Each row was made from one walk, in order. Every step used is in the known rows, and no mark comes twice. Write each row's walk.
Known rows
d x z: [ 0.04  1.67 -0.68  0.62 -1.29 -1.75  1.84  0.95  2.27 -1.19 -1.86 -1.02
  1.79 -1.12  0.31 -0.69  0.62  0.35  3.44 -1.15  2.64 -2.74]
z g d x: [-0.19  2.41  2.53 -2.13  0.82  0.83  1.27  1.27 -1.57 -2.16 -1.87  0.01
 -0.99  0.98  1.64  0.01 -0.74 -1.65  1.29 -1.24 -0.18 -2.28]
w d l x g: [ 3.87 -1.87 -0.73  1.11 -0.40  0.41 -2.07  0.76  2.85  1.63  2.74  0.35
 -3.63 -0.61 -0.38 -2.36 -0.27  2.93 -0.99  2.78 -1.91  1.83]
a g w d x: [ 1.58  0.07  3.47  1.58  3.03  1.39  0.32  0.89  0.27  1.77 -3.76  3.03
  0.29 -0.77 -0.27  1.47 -0.48  1.28 -2.30 -0.30  0.21 -2.46]
z g d: [-1.73  1.48 -0.90 -2.47 -0.47  1.13  0.89 -1.26 -3.46 -2.99  0.18 -2.07
 -0.97  2.32 -1.68  0.28 -1.90 -2.49  1.38 -1.20 -0.40 -1.94]
a g: [-0.87 -2.58 -3.00  0.83 -1.55 -1.24  2.88 -0.93 -2.02 -2.19  0.19 -0.59
  1.45 -1.24 -3.29  1.62 -2.58 -0.80 -0.48  0.70  3.51  0.76]
d x g a: [ 1.23 -0.14 -0.58  0.08 -1.77 -3.55 -0.42  0.90 -0.77  0.27 -1.25  0.21
  0.49 -1.91  1.92 -2.12  1.91  0.28 -0.34  2.13 -0.16  1.01]
g z: [-2.34 -0.75 -1.03 -2.29 -3.87  1.97 -0.75 -1.80  1.55 -1.62 -1.32 -1.62
  2.07 -0.46 -3.31  2.59 -0.29 -2.30  2.39 -0.31  5.30 -1.92]
d x z g a: [ 0.92  4.08  2.05  3.49  1.48 -1.92 -0.54  0.12 -2.42 -1.02 -2.61  0.02
 -0.66  0.61  3.59 -3.33  4.60 -1.09  0.13 -2.68  0.82 -2.11]
a g d l x w: [-0.36  2.36  2.51  1.92  1.88 -2.94  1.28 -0.04 -0.75  2.65  2.45  1.02
  0.52 -0.59  4.81 -1.35 -0.11  3.19 -4.89  1.06  0.37  2.75]
x w d l g: [ 0.19 -1.69 -2.63  1.33  2.22  0.10 -0.98  2.42  1.52  0.65  3.26  0.78
 -0.30 -0.48  0.27  1.02 -0.56 -0.06 -1.03 -0.12 -2.03  3.33]
x z g w: [-3.59  3.21 -0.11  3.87 -0.24 -0.25  0.87 -2.17 -6.23 -1.66 -2.42 -1.96
 -0.45 -0.01 -0.71  1.69  3.34  0.26  3.07 -2.08  2.29 -3.78]
a g d: [-0.11  0.34 -1.00 -1.85 -1.14 -0.96  2.07 -2.73 -1.07 -1.17  0.14 -0.70
  1.71  0.88 -1.79  0.27 -3.61 -1.53 -2.41 -0.13  0.59 -0.69]
x z: [-1.54  0.88 -4.17  0.31 -2.52 -1.34  1.41 -1.85  0.32 -2.14  0.38 -3.06
  1.97  0.12 -3.09 -0.10 -0.56 -0.50  3.77 -1.17  2.50 -2.71]
a g w: [-2.66 -1.49 -0.46  1.88 -1.79 -0.97  2.04 -1.85 -4.43 -0.49 -1.33 -0.30
  1.62 -1.12 -2.43  3.88 -0.62  0.22 -0.53  1.31  3.81 -1.02]
x l g a: [-1.69 -4.58 -3.20 -0.60 -2.83 -2.15  0.30 -1.32 -1.38 -0.86  2.69 -0.12
  2.55  0.06 -0.41  0.23  1.34 -2.92 -0.90  0.46 -0.16  7.52]
w d x: [ 1.98 -1.36 -0.52 -2.46  1.31  2.59 -0.27  2.55  4.49 -0.19 -1.21  0.61
  0.11  0.43 -2.33 -0.16 -2.45 -0.55  2.03 -0.36 -0.42 -2.37]
w d l x: [ 2.52 -2.86  0.10 -0.05 -0.67  2.82 -2.70  0.92  5.13  1.18  3.24  0.07
 -2.73  2.51 -1.51 -0.63 -1.14  1.08  0.39  1.79  0.32  0.14]
z g w d x l: [-1.13  2.08  2.89  1.91  4.62  1.74  0.75  2.71 -3.63 -0.01 -2.13  2.48
 -0.44 -2.43  2.17  0.63  2.76  1.13  1.23 -0.49 -0.94  0.06]
d x g: [ 0.62 -1.21 -2.08 -0.56 -2.04 -2.60  2.39  2.31 -0.48 -1.34 -1.36 -0.05
  0.45 -4.08 -0.06  0.25 -0.41  1.36  2.48  2.17  0.96  0.58]

Which walk is each row?
[-0.55  0.62 -3.30 -3.58 -3.05 -1.77  1.17 -2.19 -1.58 -1.09  0.77 -2.41
  0.61 -0.76 -1.87 -0.67 -2.58 -0.35  0.37  1.13 -2.29 -0.73] => x g d
[-1.08  3.71  2.06 -0.31  3.83 -3.11  3.47  1.44 -1.31  1.25 -2.05  1.62
  3.32 -2.46  4.15 -0.57 -1.21  1.55 -3.17 -0.99 -0.74  0.20] => a g d x w
[ 3.31 -3.05 -1.18  0.72 -1.09  1.30 -4.64 -0.41  3.08  0.69  3.47  0.74
 -2.21  4.02 -0.47 -0.95  0.55 -3.29 -3.07  0.47 -1.83  2.46] => w d l g a
[-2.02  2.01  1.16 -0.80  0.12 -1.32 -0.30  0.77  1.27  2.36  3.29 -1.00
  0.61  0.84  3.72 -0.80 -0.08  2.50 -0.49  1.53 -0.07  1.13] => g d l x w
[-1.20  0.72  1.30 -0.51  2.02  1.07  0.35  2.04  0.55  1.33 -1.19  1.68
  2.05 -2.28  0.87  1.22  0.86  1.53  1.69  1.06 -0.47 -0.43] => g w d x l
[-1.50 -0.31 -1.58  0.83 -0.67  0.25 -0.91 -0.86 -4.63 -2.31  0.39 -1.54
 -0.92  2.30 -1.03 -0.36  1.25 -2.89  0.77 -0.43  1.55  0.04] => z g a
[ 0.15  0.50  0.67  0.96  1.68  2.20 -2.96  0.90  2.87  1.79  0.82  1.79
  0.20 -1.09  1.35  1.26  1.61 -0.87 -2.55 -1.55  0.09  2.21] => x w d l g z
[ 1.71  0.66  1.90 -1.88 -1.42 -1.37  1.16 -1.07  3.84  0.36 -2.11 -0.08
  1.22  1.44  1.70 -1.07  0.14 -1.50 -0.65 -3.13 -2.42  0.03] => l g d x z
[ 0.46 -1.68 -0.25 -3.73 -2.57 -0.80  0.54 -2.18  0.92  1.47  0.18 -1.63
 -0.80  0.50 -0.84 -1.67 -1.79  1.87 -0.50  1.00 -2.95  1.91] => l x g d
[-0.49 -0.64 -1.94 -0.48  0.26  1.09 -1.15 -1.45 -1.89  1.16 -1.31 -0.65
 -0.81 -1.35 -2.98  1.02 -0.63  1.44  0.90  1.12 -2.44 -1.99] => x g w d
[ 0.67  4.47  1.30 -1.86 -0.95 -1.31  1.09 -0.81  3.02 -0.17 -1.74 -1.33
  2.01  0.92  1.69 -2.09  0.01 -0.51  1.24 -2.06 -0.42 -4.51] => g d x z
[-2.29 -0.05 -4.01 -1.65  3.96  1.31  0.27  1.66  0.69  0.39  0.55 -0.90
  1.76 -0.60 -2.87  0.30 -2.40  0.79  1.90 -1.19 -2.09 -0.87] => x w d
[ 1.19  1.07  1.00  4.06  0.82  0.65 -1.62 -0.93 -1.40  0.81  1.09  1.71
 -1.15 -0.23 -0.25  1.90  0.03  0.69 -3.00  2.05  2.08 -2.64] => a g w d l
[-1.88 -2.75 -2.50 -3.66 -2.69 -1.05  2.23 -1.67 -0.13 -1.42  2.49 -0.76
  2.77  0.07 -0.85  0.95 -2.00 -2.39 -0.21 -0.25 -1.91  5.73] => x l g d
[ 0.71 -0.23 -1.11 -1.67  2.35  0.65  1.15  2.96  2.85 -0.49  0.54  1.44
  1.87 -2.19 -0.07 -0.70 -1.05  0.41  1.73  0.37 -0.84  1.12] => w d x l
[-0.26  2.05  0.81  3.42  1.51  2.81 -2.86  0.73 -3.80 -0.81  1.06  0.31
 -3.43  1.14  0.03  1.90  1.67 -0.30  0.97  1.17  1.12 -3.61] => z g w d l
[-1.91  3.42  2.54  1.41  2.61 -0.69  0.01  1.34 -3.01  0.97  2.48 -0.10
 -1.84  0.93  5.07 -1.16  1.52  2.23 -0.91  0.10 -0.52  1.63] => z g d l x w
[-0.64  3.54  0.52  3.14  3.30  2.40 -1.15 -2.15 -3.35  0.01 -2.46 -0.75
 -1.88  1.29 -1.74 -0.33  2.27  0.30  1.16 -3.35 -1.57 -4.81] => x z g w d
[ 1.89 -1.73  2.85 -1.73  1.17  2.74 -0.62  1.21  5.12  1.19 -1.88  3.63
  1.65 -2.23  0.99  0.39  1.55 -1.45 -1.77 -2.23 -0.59  4.54] => w d x l g z
[-0.66 -3.94 -1.78 -4.56 -3.57  0.78  0.58 -2.17  1.50 -1.22  0.91 -1.53
  0.83  2.76 -2.96  1.74 -3.14 -3.31 -0.04 -0.96 -1.79  2.15] => l g d
[ 0.01 -4.46 -2.16 -1.05 -2.90 -1.24  1.36 -0.42 -0.04  0.38  0.37 -1.44
 -0.92 -1.58 -2.38 -0.47 -1.05  2.72  1.59  1.67  0.06  3.51] => l x g
[-0.13 -3.34 -0.57  0.75 -4.19 -0.13 -0.66  0.87  2.27 -0.44  3.42 -1.28
 -1.33  1.11 -0.51  1.06 -0.35  0.87  2.19  3.36  4.16  1.39] => d l x
[ 3.56  4.58  2.50  2.81  5.12  0.97 -2.57  0.10  0.36  0.71 -2.88  1.25
 -2.14  2.16  2.34 -5.27  3.77 -0.86 -1.72 -4.32 -2.95 -3.20] => w d x z g a
[ 1.99 -1.61 -0.17  2.37 -3.61 -3.17 -2.68 -0.67 -0.34  1.72  3.11 -0.26
 -2.19  0.10  2.48 -2.62  2.95  1.78 -1.82  3.99  0.73  3.29] => d l x g a
[ 0.37 -0.33  4.07  3.30  1.79  3.86 -3.31  0.45 -1.48  1.64  0.74  0.99
 -5.14  2.40  0.84  0.94  2.58  1.85 -0.15  0.74  0.26 -1.13] => z g w d l x
[ 0.88 -4.31  2.85 -1.02  0.52  3.35 -1.05  1.64  2.90  1.81 -3.37  2.27
 -0.65  1.08 -1.27  3.06 -0.14 -0.49  0.12 -0.99 -2.11  0.49] => l g w d x
[ 1.36  1.18  2.38 -1.54  0.07 -1.37  2.43 -0.05  0.81 -0.44 -1.94  1.15
  1.55 -0.29  1.32 -0.04 -2.35 -0.72 -2.85 -0.10  0.67 -1.04] => a g d x
